Every row comes from one small tree of marks. The marks that hang from a mark follow it in brackets, in alphabetical order. Every link used is in the known rows. Which tree was each row made from?
Known rows:
bogo{tuvis{bagal refos{nuvab}}}: [  4.7   9.0   7.1  -9.9  -5.5 -15.7   6.8  19.1  -1.6   0.5  -6.8  -7.9
  10.3  -6.6   1.6 -11.5   1.6  17.4  -6.5   1.5 -13.0 -15.2 -15.7   1.8
 -14.6 -13.7  13.6   1.1 -17.0   6.6  12.0  -6.4]
refos{tuvis}: [ -6.8 -16.3  21.5  -6.6   1.9 -18.6  14.8  14.9  -6.4   4.8  -5.4  -6.8
   2.5 -22.4   3.8  -2.4  -0.2  16.9   8.4   6.9 -13.9  -8.2 -20.6  -1.1
  -1.8  -6.4   6.8  17.1   4.8  12.5   2.3   3.0]
fosa{bagal{tuvis} levugiv{vefuf} selegug{lenol}}: [ 15.2  13.0  38.6 -13.6  -3.4 -18.7  -6.6  10.6 -14.2  -8.0 -12.3  22.2
   8.9 -28.3  -0.8 -26.4 -14.0  20.7  20.1   5.7  -7.4 -45.9 -24.2   6.9
  -7.4  -9.6   9.5  25.3   6.0  -0.4  -3.6  25.2]
bagal{tuvis{refos{suvaset}}}: [ -7.8  11.9  13.9  -3.7   8.5 -14.2   0.5  25.9  -2.7  -2.0  -7.8 -13.6
  13.0 -16.1  11.1  -5.1   2.9  15.5   7.9  13.3  -4.6 -26.1 -23.0  -4.0
  -1.7  -0.7  11.7   3.7 -24.5   9.8   6.2  15.1]
bofa{suvaset{refos{nuvab tuvis{bagal bogo}}}}: [  1.3  27.6  14.3 -14.3   2.9 -14.4   7.9  19.5  -5.3   1.4 -10.0  -8.0
   4.5 -19.2   6.2 -12.5  -2.6  20.1 -16.3   3.2 -10.0 -10.4 -20.3  -0.1
  -5.2   7.0   2.8 -18.0 -24.8   5.6   9.9 -14.2]
refos{nuvab}: [ -6.9 -19.8   8.1  -6.2   5.4 -18.6  15.4  14.7 -10.3   0.6  -6.9  -7.3
   2.0 -20.8   3.9  -2.8   0.4  17.5   7.8   4.7 -15.5 -10.8 -19.4  -0.7
  -5.2  -7.2   8.2  19.6  -2.0   8.5   5.4   5.3]
tuvis{bagal bogo refos}: [  7.9  13.9  11.6 -12.7  -7.2 -11.8 -11.8  22.5  -3.5  -6.0  -5.4  -9.1
  11.0 -20.3   3.9   1.9  -0.8  17.3  10.1  10.7 -10.5 -25.5 -18.2   0.6
  -0.6  12.0   8.9   1.5 -64.2   3.4   9.5   0.3]
suvaset{bofa}: [  1.9  -8.7  20.0  -6.8  10.4 -18.4   5.3  13.1 -15.0   2.7  -3.3  -7.2
   1.9 -22.5 -17.1  -5.2  -6.7  18.1  10.7  11.5 -10.1 -19.9 -19.1  -1.8
  14.3  -5.1   5.8  12.0  -6.6   5.0  -8.0   8.6]
vefuf{levugiv{fosa{bagal{tuvis} selegug}}}: [ -5.4   5.3  32.3 -13.1  -4.0 -17.4  -7.7  26.3  -2.5  -3.1 -13.3   3.9
  -5.0 -22.7  -1.4 -25.2 -20.5  21.5  19.4  10.9   0.6 -25.5 -23.1  -3.5
  -6.0  -8.7   8.4  14.6   1.2   1.2  11.0  16.5]
tuvis{bagal bogo refos{nuvab}}: [  4.6  13.8   3.0 -13.6  -8.2 -13.7  -2.3  22.6  -2.4  -7.5  -2.9  -7.3
   8.1 -16.0   9.7  -1.5   0.8  18.1   0.4   5.7 -11.4 -15.5 -16.4   0.6
 -10.6   8.7   9.6   0.7 -55.2   3.0  12.9  -2.0]
refos{suvaset tuvis}: [ -8.1  -6.4  22.3  -1.5   6.7 -18.7  18.2  17.6  -0.5   6.8   1.4 -10.2
   5.3 -17.4  10.1  -2.3  -6.3  16.9   0.3   9.7  -8.5  -5.7 -22.3  -5.0
  -3.2  -6.6   7.1   1.7  -1.5  17.9   6.0   7.5]
lavo{suvaset{bofa refos{nuvab tuvis{bagal}}}}: [  4.4  29.2  23.9  -1.0  -0.9 -21.2   8.0  14.2  -7.4   4.7  -1.7  -7.6
   1.6  -6.0  -8.8 -29.4  -7.7  12.9 -13.6   3.5  -5.1 -24.9 -17.7   3.4
  -0.1 -12.0   0.6  -9.9   1.3   4.1   5.1 -10.5]
vefuf{levugiv{fosa{bagal selegug{lenol}}}}: [  4.0  -8.9  34.1 -10.3  -3.7 -18.7  -1.0  14.0  -1.7   1.9  -8.9   9.5
  -5.0 -27.3  -1.3 -32.1 -21.2  21.5  15.8   7.9  -7.0 -19.9 -20.1   3.8
  -5.6 -10.2   8.0  11.1  -7.3   0.3  14.3  10.4]
fosa{bagal selegug}: [  3.8  -0.1  31.8  -4.9  -0.9 -18.1 -13.2  17.3 -11.9   1.0 -14.3  15.0
  12.4 -15.9  -0.5 -12.4 -10.2  15.0  19.9  10.7 -10.9 -30.3 -23.5  -1.7
   1.2  -9.1   5.9  22.2  -6.0  -1.2   5.5  14.8]
bogo{tuvis{bagal refos}}: [  5.9   9.3  14.1  -8.7  -5.2 -13.7  -1.6  19.1  -1.1   2.1  -8.6  -9.6
  14.0 -10.3  -2.7  -7.6  -0.3  16.5   1.6   6.5 -11.7 -23.9 -17.3   1.9
  -4.5 -10.5  13.2   1.7 -24.9   6.7   9.2  -4.2]
levugiv{fosa{bagal{tuvis{bogo}} selegug{lenol}} vefuf}: [ 14.5   8.8  23.4 -14.5 -14.0 -16.5  -1.5  13.5  -9.2  -1.5  -1.8   1.7
   8.5 -30.7  -5.2 -15.9 -11.9  21.2  19.7   5.2   1.8 -29.1 -20.0   2.1
  -2.6  -4.4   8.6  13.0 -17.2   3.2   4.0  18.0]
selegug{lenol}: [  2.2 -19.8  18.9  -3.0   2.2 -17.2  16.7   4.9 -12.2   6.5  -6.5  -5.5
   9.3 -30.3  -0.9  -9.5   3.7  15.6  13.6   6.9 -16.4 -21.2 -18.7   6.9
   5.5  -4.9   8.5  19.4 -17.4   8.8   2.0   3.1]
fosa{levugiv selegug{lenol}}: [  6.3 -18.8  32.0  -9.1   5.8 -17.9  -4.3  -0.7  -7.5  -0.6 -12.2  14.0
   9.4 -25.3   2.4 -27.7  -8.6  18.9  21.9  10.0 -22.6 -36.3 -22.3   6.9
   0.4  -9.2   9.4  24.0  -5.6   2.5   0.4  16.6]
suvaset{refos}: [ -2.0  -9.7  20.2   1.1   5.5 -13.8  -7.1  16.5 -12.2   1.3 -14.0 -12.4
   7.7 -23.1   5.4  -8.3  -4.1  16.7   7.3   9.7 -14.2 -32.4 -21.7   3.7
   4.6  -6.7   5.7   4.9 -12.2   0.9   9.3   2.1]
levugiv{fosa{bagal{tuvis{refos{suvaset}}} selegug} vefuf}: [  5.8  17.0  25.4  -8.4  -3.9 -15.8 -12.4  24.4  -0.7  -1.4  -2.9  -2.9
   6.8 -16.7   4.8 -19.8 -17.4  20.5  15.3   9.4   1.7 -30.4 -21.5  -2.9
  -9.1 -12.3  11.3   3.7 -13.9   3.5  10.2  23.7]
fosa{bagal levugiv{vefuf} selegug}: [ 14.2  -4.1  40.0 -11.1   1.1 -17.9 -18.5  13.9 -10.8  -8.8 -12.3  22.3
   1.8 -24.0  -1.6 -17.1 -24.4  21.9  21.5   8.5 -14.3 -38.5 -25.7   2.0
  -7.3  -9.9   7.0  23.8   3.9  -2.7   0.3  23.4]
bofa{suvaset{refos}}: [ -0.4   4.2  20.1  -5.9  15.3 -12.4  -3.0  15.2 -10.6   5.5 -19.4  -9.9
   6.1 -25.0  -0.7 -12.3  -4.8  18.3   3.0  10.9 -14.0 -26.0 -24.0   1.2
   9.8   2.8   4.3  -6.8 -19.8   2.7   5.5  -6.3]
bogo{tuvis{bagal refos{nuvab suvaset}}}: [  2.0  16.9   8.3  -6.5  -1.8 -15.7   9.9  21.1   4.5   1.7  -1.0 -11.1
  12.9  -3.2   7.0 -12.0  -4.1  17.2 -13.0   3.6  -9.7 -13.9 -16.7  -1.3
 -16.1 -13.9  13.8 -12.3 -21.4   9.8  13.8  -1.4]
vefuf{levugiv{fosa{bagal}}}: [ -2.9 -11.7  29.1  -9.2  -1.0 -17.3   1.8  24.5  -2.0  -2.3 -10.1  -2.5
  -9.7 -29.6  -2.4 -14.5 -19.9  23.2  18.8   8.9  -3.1 -13.3 -21.9  -1.1
  -6.9  -5.7   7.2   9.4  -4.6   2.8  15.3   6.9]
fosa{bagal{tuvis} levugiv{vefuf} selegug}: [ 10.5  12.7  37.0 -14.7  -0.8 -17.3 -16.6  19.8 -12.5 -11.7 -15.1  19.2
   5.7 -24.0  -1.1 -16.1 -19.1  21.6  23.1   9.2  -6.1 -46.6 -26.7   0.1
  -7.3  -8.7   8.6  26.9  10.0  -0.8  -3.7  28.2]

Which tree is each row?
[ -5.7  -5.1   8.2  -2.3  10.6 -16.2   6.8  19.7   1.1  -1.3  -3.4  -8.4
   5.4 -11.5  17.0 -10.9  -1.2  16.8  -1.1   7.5 -14.4  -7.9 -20.0  -1.6
 -12.6  -4.5  10.9  -3.3 -25.0   8.2  15.6   8.1]
tuvis{refos{nuvab suvaset}}
[  6.3  -5.6  30.1  -5.9  -5.6 -18.7  -0.9   8.3  -6.8   6.6  -7.1   6.1
  12.5 -23.4  -3.9 -24.1  -4.8  17.9  25.7   7.7  -5.8 -25.1 -19.3   4.9
  -2.1 -14.4   8.5  17.0  -8.3   0.9  12.4  11.0]
levugiv{fosa{bagal selegug{lenol}}}
[  1.8  27.3  13.6 -13.0  -1.5 -20.6  23.2  20.6  -1.2   0.4  15.2  -8.9
   2.7 -11.9  -0.8  -2.8 -10.4  19.8 -18.6   5.6  -0.1   2.1 -16.3  -6.8
  -5.7  -0.2   5.5 -16.5 -17.9  13.8   1.3   2.7]
refos{nuvab suvaset{bofa} tuvis{bagal bogo}}
[ -2.7   2.3  20.1   3.1   0.4 -19.6   9.1  12.3  -2.9   3.5  -9.2  -7.2
   2.3 -10.3   7.2 -26.7  -2.5  11.7  -4.9   2.2 -12.5 -20.6 -22.4   2.9
  -7.1 -10.2   1.9  -1.9   6.3   7.1  13.8  -9.4]
lavo{suvaset{refos{nuvab tuvis}}}
[ -5.4   7.2  17.3  -8.6  13.0 -16.1  12.6  15.3  -6.9   5.6 -14.0  -5.9
   0.5 -18.5   8.0 -20.9  -0.7  19.4 -12.7   2.4 -15.7  -5.7 -22.2   0.5
  -5.0  -1.9   4.3 -10.8   1.5   6.2  10.7 -11.1]
bofa{suvaset{refos{nuvab tuvis}}}
[ 12.5  -6.9  33.0  -9.8   2.2 -17.2  -5.1  17.0 -12.5 -10.7 -10.8  11.4
  -0.4 -31.7  -3.1  -4.5 -18.4  23.4  23.2   6.4 -10.4 -31.0 -25.4   3.5
  -8.6  -4.6   7.0  19.5   2.5   0.7   0.3  16.4]
fosa{bagal levugiv{vefuf}}
[  8.1   6.7  16.6 -13.5 -11.4 -15.1   1.9  25.2 -10.2  -6.2  -1.8 -11.2
   3.2 -33.7  -7.5   3.0 -10.6  23.1  24.1   5.9   6.9 -23.6 -22.2  -2.8
  -4.3   0.6   7.9  10.3 -14.2   5.1   4.5  15.4]
levugiv{fosa{bagal{tuvis{bogo}}} vefuf}
[  9.0  32.7  19.5  -4.2  -4.7 -19.7   4.7  15.4  -6.2   0.4   1.0  -7.2
   4.0  -9.1  -7.7 -23.0  -8.8  13.6 -14.3   3.7  -3.4 -22.6 -18.7   1.0
   2.2  -2.1  -0.6 -17.2 -14.6   3.0   5.4 -12.3]
lavo{suvaset{bofa refos{nuvab tuvis{bagal bogo}}}}
[  5.9  24.8   9.9  -8.6   2.9 -17.2   9.7  19.9   1.0   2.5   3.0  -9.8
   9.8  -1.2  -4.8 -15.5  -6.6  18.2 -17.4   4.2  -5.9 -12.2 -15.4  -1.8
  -8.8 -15.2  12.6 -17.9 -17.1   7.3   6.6  -0.9]
bogo{tuvis{bagal refos{nuvab suvaset{bofa}}}}
[  1.2   8.6  18.6 -13.7 -10.3 -16.3   9.1  19.3  -4.8  -0.2  -0.1  -8.4
   7.4 -23.0   2.4   6.2  -2.1  17.8   3.9   7.5  -7.9 -13.9 -18.8  -2.3
  -1.2   5.3   5.8   8.3 -27.4  12.3   3.6  -1.6]
refos{tuvis{bagal bogo}}
[  4.6  17.0  15.2  -4.7  -1.1 -13.8   1.7  21.0   3.4   3.7  -3.3 -12.7
  16.2  -6.2   2.0  -6.9  -5.1  16.5  -5.5   8.8  -8.8 -21.8 -18.3  -1.4
  -6.5 -11.2  13.5 -10.3 -28.9  10.0   9.0   0.2]
bogo{tuvis{bagal refos{suvaset}}}
[ 11.2  10.3  26.6 -11.0 -10.3 -16.6  -6.1  14.3  -6.3   0.8  -5.5   2.9
   7.8 -23.6  -0.4 -30.6  -7.8  19.9  17.3   3.9  -2.3 -31.4 -18.1   6.2
  -8.5 -12.7  11.7  13.0 -14.5   0.9   8.8  17.7]
levugiv{fosa{bagal{tuvis{refos}} selegug{lenol}} vefuf}
[  2.3   6.9  19.8  -8.2   6.9 -18.7  14.2  17.3  -2.7   1.8  10.0  -8.3
   4.2 -19.0  -3.4   0.3 -10.6  19.1  -6.0  10.6  -2.6  -1.0 -21.8  -8.5
   6.3   5.0   3.5 -15.4 -15.6  13.2  -0.9   8.9]
refos{suvaset{bofa} tuvis{bogo}}
[ -3.0   6.9  23.6  -7.3  12.6 -14.3   4.6  15.2  -6.9   7.0 -16.8  -7.6
   3.7 -22.5   2.8 -16.1  -2.6  18.5  -4.5   7.7 -14.2 -15.4 -23.4   0.4
   4.4   0.8   3.5  -9.6  -6.8   6.0   6.8  -9.6]
bofa{suvaset{refos{tuvis}}}
[  8.1   9.7  31.2 -12.8   0.2 -16.7  -3.4  23.4 -14.9 -13.4 -13.0   8.1
   3.3 -30.6  -2.8  -4.8 -12.6  23.0  23.2   6.6  -2.5 -38.5 -26.6   1.5
  -8.8  -4.0   8.7  22.6   9.0   1.9  -3.4  22.1]
fosa{bagal{tuvis} levugiv{vefuf}}
[  0.1   4.4  33.3 -12.3  -6.0 -18.6   0.3  19.1  -3.6  -0.9 -11.0   6.4
  -1.9 -26.8   0.1 -33.5 -16.8  21.1  16.6   7.9  -0.8 -25.5 -21.3   2.0
  -5.9  -8.9   8.9  13.6  -2.5   1.6  11.1  14.0]
vefuf{levugiv{fosa{bagal{tuvis} selegug{lenol}}}}
[  5.0  12.5  29.2   2.7   5.4 -19.8   0.7  11.2  -7.9   5.7  -5.3  -7.4
   2.7 -12.2 -11.0 -28.3  -8.4  12.1  -3.1   7.6  -7.0 -27.7 -22.4   2.0
  10.6  -8.2  -0.4  -9.1   3.8   3.6   2.0  -6.1]
lavo{suvaset{bofa refos{tuvis}}}
[  0.5  16.2  13.7  -8.9  -8.2 -16.0   5.7  21.0  -6.4  -2.8  -3.4  -9.9
   5.8 -16.9  13.2  -9.0  -1.8  18.8 -13.8   1.5  -9.8 -15.6 -17.6   2.2
 -11.4  -2.0   5.2  -7.4 -16.0   4.7  14.2  -7.6]
suvaset{refos{nuvab tuvis{bagal bogo}}}
[ -5.4 -22.4  25.8 -10.8   2.4 -16.9  -5.5  16.7   1.3   2.3  -8.8  -4.1
 -10.9 -25.3  -0.8 -23.2 -24.7  22.3  16.9  12.7 -12.9 -18.4 -20.6  -2.4
   0.6  -9.7   8.2  14.5  -7.2   5.1  10.2  11.9]
vefuf{levugiv{fosa{selegug}}}
[ -0.6  10.2   8.9  -9.5  -2.4 -15.7   2.1  22.0  -3.9  -2.2  -6.2  -7.9
   6.5 -12.4   8.5  -9.3   2.4  16.6   0.4   5.5 -14.8 -19.8 -14.7   3.7
 -13.0  -5.8  11.7  10.9 -35.3   4.3  12.2  -1.1]
tuvis{bagal refos{nuvab}}
[  5.7  26.9  17.0 -11.6  -3.9 -17.9   5.8  19.0  -9.8  -2.1   3.2  -8.1
   2.3 -14.4  -2.7 -14.4  -6.4  19.9 -21.4   2.2  -5.0 -13.4 -15.4   1.6
  -3.3  -2.6   3.5 -16.5 -10.7   0.8   5.1  -6.4]
suvaset{bofa refos{nuvab tuvis{bagal bogo}}}
[ -1.9  16.1   8.3  -8.2   2.7 -12.3  -3.5  27.1  -1.2  -7.1  -5.7 -13.6
  14.3 -18.5  11.3   0.2   2.1  16.6   8.3  12.6  -1.6 -22.9 -24.1  -6.8
  -0.5  12.2   9.7  -5.9 -43.4   8.5   7.4  14.3]
bagal{tuvis{bogo refos{suvaset}}}
[  1.4  -3.7  13.2  -2.5   6.1 -14.3   3.2  17.4   3.2   2.7  -5.8 -10.4
  12.7  -9.1   5.4  -9.3  -4.0  16.7  -1.1   7.7 -12.0 -14.0 -21.9  -2.8
  -4.6  -9.8  12.4 -10.3 -15.7   9.8  11.0   4.3]
bogo{tuvis{refos{suvaset}}}
[ -0.7 -22.6  27.2 -10.7   0.3 -17.7   3.1   9.1   0.3   4.4  -6.6  -1.5
  -8.3 -28.9  -1.1 -31.7 -20.0  21.7  14.1   9.7 -13.6 -17.7 -18.2   3.3
   0.3  -9.9   9.0  13.3 -11.1   5.1  11.2   9.9]
vefuf{levugiv{fosa{selegug{lenol}}}}
[  0.8  23.8  21.5  -7.9   1.1 -19.7   9.2  18.2 -11.3   2.9   0.5  -8.6
   1.0 -11.9  -2.4 -20.7  -5.2  19.0 -20.2   2.1  -7.2 -16.5 -14.2   3.5
  -4.6 -14.5   5.1  -8.2   6.4   1.7   3.9  -5.7]
suvaset{bofa refos{nuvab tuvis{bagal}}}
[  2.3   8.3  27.8  -8.3  -8.7 -18.3   0.3  14.0  -8.3   4.3  -8.5   2.8
  15.8 -22.3  -3.0 -24.8  -0.4  17.1  24.6   8.2   1.5 -31.7 -20.7   3.0
  -2.0 -13.4   9.9  19.5  -2.8   2.2   8.9  16.0]
levugiv{fosa{bagal{tuvis} selegug{lenol}}}
[ -6.2  14.3  24.3  -4.7   0.0 -18.2  17.3  21.2  -0.4   7.0   4.2 -12.7
   8.6 -15.1   7.3   0.3  -8.0  16.4  -3.8  10.7  -5.7 -13.2 -18.4  -3.5
  -4.3  -8.0   7.8   1.7 -14.5  18.0   4.3   4.5]
refos{suvaset tuvis{bagal}}
[ -3.0   4.2  13.5  -6.9  16.1 -14.2   5.2  15.1 -10.3   3.8 -17.7  -8.3
   3.2 -21.0   3.0 -16.6  -2.5  18.8  -4.6   6.1 -16.0 -16.4 -22.6   0.8
   0.4  -0.3   4.6  -7.3 -11.8   2.5   8.5  -7.0]
bofa{suvaset{refos{nuvab}}}
[ -2.8   8.3  26.2  -8.8  -5.9 -17.3  -9.2  21.8  -7.6   1.0 -11.0  -0.2
  12.9 -18.3  -2.5 -16.8  -4.6  17.9  29.0  11.1   2.7 -32.0 -22.8  -2.9
  -2.0 -12.1   8.9  20.8   1.2   1.9   8.2  18.8]
levugiv{fosa{bagal{tuvis} selegug}}
[ -5.7  19.5   8.0  -7.0  11.5 -17.4   8.9  24.9  -5.4  -3.2  -1.3 -10.7
   7.0 -10.2   4.4 -13.5   1.2  17.4  -4.4   9.1  -2.6 -15.8 -19.9  -4.1
  -4.6  -4.6  10.8  -4.1 -12.9   7.5   3.6  15.0]
bagal{tuvis{refos{nuvab suvaset{bofa}}}}
[ 19.8  -4.0  41.2 -11.4  -1.6 -18.8  -8.5   4.4 -11.8  -4.7 -10.1  25.9
   5.4 -27.8  -1.0 -27.1 -20.0  21.5  19.7   5.2 -15.1 -39.3 -22.8   8.7
  -6.8 -10.5   8.0  22.1  -0.1  -2.3   0.2  19.6]
fosa{bagal levugiv{vefuf} selegug{lenol}}
[  6.7  -1.8  39.8  -8.9   3.2 -17.9 -19.8  14.6  -9.2  -6.9 -17.1  23.4
   9.5 -18.8   0.9 -17.6 -14.9  19.4  28.2  11.4 -13.1 -39.2 -26.5   0.7
  -5.7  -8.6   7.1  23.1   3.8  -3.9   4.7  20.4]
fosa{bagal levugiv selegug}
[ 11.6  17.1  35.5 -14.5  -0.3 -15.7 -25.7  21.4  -8.2 -13.6 -16.1  20.9
   6.5 -18.8   6.2 -23.4 -14.9  21.2  20.5   8.6  -8.4 -46.6 -25.8   2.1
 -12.0  -6.4  10.5  19.4  -3.3  -4.4   2.8  26.8]
fosa{bagal{tuvis{refos}} levugiv{vefuf} selegug}
[  3.6  22.5   4.7 -10.1  -3.1 -13.7   0.7  24.8   3.2  -6.4   3.2 -10.7
  10.7 -12.5  14.4  -0.4  -3.9  17.7  -5.6   8.5  -8.1 -13.5 -17.9  -3.0
 -12.3   7.8  10.0 -13.3 -60.9   7.4  15.2   2.7]
tuvis{bagal bogo refos{nuvab suvaset}}
[  9.5   5.8  27.0 -10.7 -10.5 -18.0   2.1  12.8 -10.9   3.2  -3.3   1.1
   7.5 -28.3  -6.5 -23.0 -11.9  20.3  20.7   5.1  -0.5 -32.5 -18.8   4.4
  -4.2 -14.9  10.0  19.9  -2.4   4.3   3.4  18.5]
levugiv{fosa{bagal{tuvis} selegug{lenol}} vefuf}
[  7.1   9.5  25.2   4.2   8.4 -17.8  -7.1  10.7 -11.3   3.8  -8.4  -9.3
   5.3 -15.8 -15.6 -24.4 -10.5  12.0   4.6  11.1  -7.6 -38.1 -22.4   2.8
  16.9  -6.6  -0.4  -5.8 -10.0  -0.5   1.4  -2.7]
lavo{suvaset{bofa refos}}
[  9.5  25.2  18.6 -12.4 -10.1 -16.9  -6.7  17.3  -7.4  -7.4 -10.5  19.1
  17.8 -14.7  12.1 -26.9   5.0  15.2   7.0   3.3  -5.8 -26.0 -21.2   2.9
 -10.8   2.4   9.2   6.6 -27.7  -3.2  13.0  12.9]
fosa{bagal{tuvis{bogo refos{nuvab}}} selegug{lenol}}
[  9.7 -21.4  29.5 -12.7   6.6 -16.4 -13.1   7.8  -8.7  -5.3  -9.9   9.1
  -1.7 -27.1  -0.7 -15.4 -23.0  22.1  21.1  10.9 -22.6 -37.2 -23.4   1.1
  -0.3  -9.6   8.3  25.9  -0.7   3.3  -5.8  22.0]
fosa{levugiv{vefuf} selegug}
[ -3.4  17.8  11.3 -11.0  -5.2 -18.5  23.1  22.3   1.8   0.2   9.2 -10.5
   6.1 -13.8  13.4   3.1  -6.4  18.6 -14.0   4.7  -4.3   0.2 -18.2  -6.5
 -14.3   1.0   7.2  -8.4 -23.6  17.2   9.7   1.4]
refos{nuvab suvaset tuvis{bagal bogo}}
